In the rows, 128 means zero.
Known rows, with every step that occurs
voki nonunos nelo gaki: [180 186 135  81 164 122 135 153  97 116 117  98 124 128  89  88]
gufedip gaki: [111 145 104 154  99 125 113  92 139 121 126 122 108 129 136 102]
voki nonunos nelo gaki gufedip: [180 190 153 100 145 125 151 178  98 118 115 112  93  86  81 111]
mada nonunos nelo gaki: [178 172  96 106 164 123 127 139  85 137 147  77 110 124  84  57]
nonunos gufedip gaki: [ 71 138  83 175 105 106  72 113 148 147 136 130 135 111 146 102]
nonunos nelo gaki gufedip: [166 171 134 139 129 124 121 167 113 142 149 117  85  89  80  89]
nelo nonunos gufedip gaki voki: [ 75 128 111 166 164 113  78 104 154  86 121 149 165 115 162 107]
voki nonunos gufedip gaki nelo: [ 81 151 107 133 109 116 139 109 141 127  99 143 167 133 154 121]
nonunos nelo gaki: [168 172 115 120 150 116 104 142 114 135 153 106 116 130  82  68]
voki gaki gufedip: [120 159 133 165 129  94 110 168 142  99 167 122  84  83 140 102]
gufedip gaki nelo nonunos: [ 88 131  93 148 128 150 145  66 147  75  95 140 124 157 165 100]
nelo gaki voki nonunos: [192 183 154  96 158  91 144 148 124  67 129 112 181 113 111  90]
mada gaki gufedip: [ 90 127 139 147  76 128 122 143 148 122 108 136 110  85 110 131]
voki gaki: [123 164 111 144 146  87  99 147 136  94 167 112 115 125 146  81]
nelo gaki: [152 160  86 143 119 104 103 141 130  96 156 106 134 114 120  56]
gufedip gaki voki nonunos nelo: [159 173 198  92 169 127 160 104 115 128  99 135 137 147  95 135]
gaki gufedip: [132 156  98 151  95 100 137 157 136 104 132 114  99  75 118 103]

Rows
[ 62 142  78 157 182  91  86 140 151  71 145 136 157 129 184  77]  voki gaki nelo nonunos gufedip
[154 165 106 163  97 107 114 165 136 101 150 113 106  72 107  84]  nelo gaki gufedip
[146 165 168 113 137 116 154 100 130  91 100 132 152 130 125 131]  gufedip gaki voki nonunos
[179 182 174  66 183  94 169 142 106 112 104 115 154 134  79 115]  gaki voki nonunos nelo
[120 159 120 139 143  95 132 126 143  96 165 125 135 146 151  72]  voki gaki nelo
[ 52 125  65 175 137 126  72 104 145  95 106 134 126 111 176 109]  nelo nonunos gufedip gaki
[ 63 134  88 173  97 114 111 100 153 147 136 150 154 133 156 100]  nonunos gufedip gaki nelo
[ 29 109  89 138 129 131  98 117 157  97  91 154 182 131 157 109]  mada gaki nelo nonunos gufedip
[ 77 137  70 159 108 117 128  93 127 147 133 118 151 128 151  83]  mada nonunos gufedip gaki nelo
[101 147 103 136 176 113 129 116 144  44 134 129 132 149 178  81]  voki gaki nelo nonunos
[128 168 122 109 160  66 125 165 130  90 122 121 200 101 126 110]  gaki voki nonunos gufedip
[ 68 115 111 117 120 152 136  97 147  70  78 140 158 149 145 105]  mada gaki nelo nonunos
[ 94 140 132 169 134  91  81 112 156 138 150 146 168 112 134 107]  nonunos gufedip gaki voki
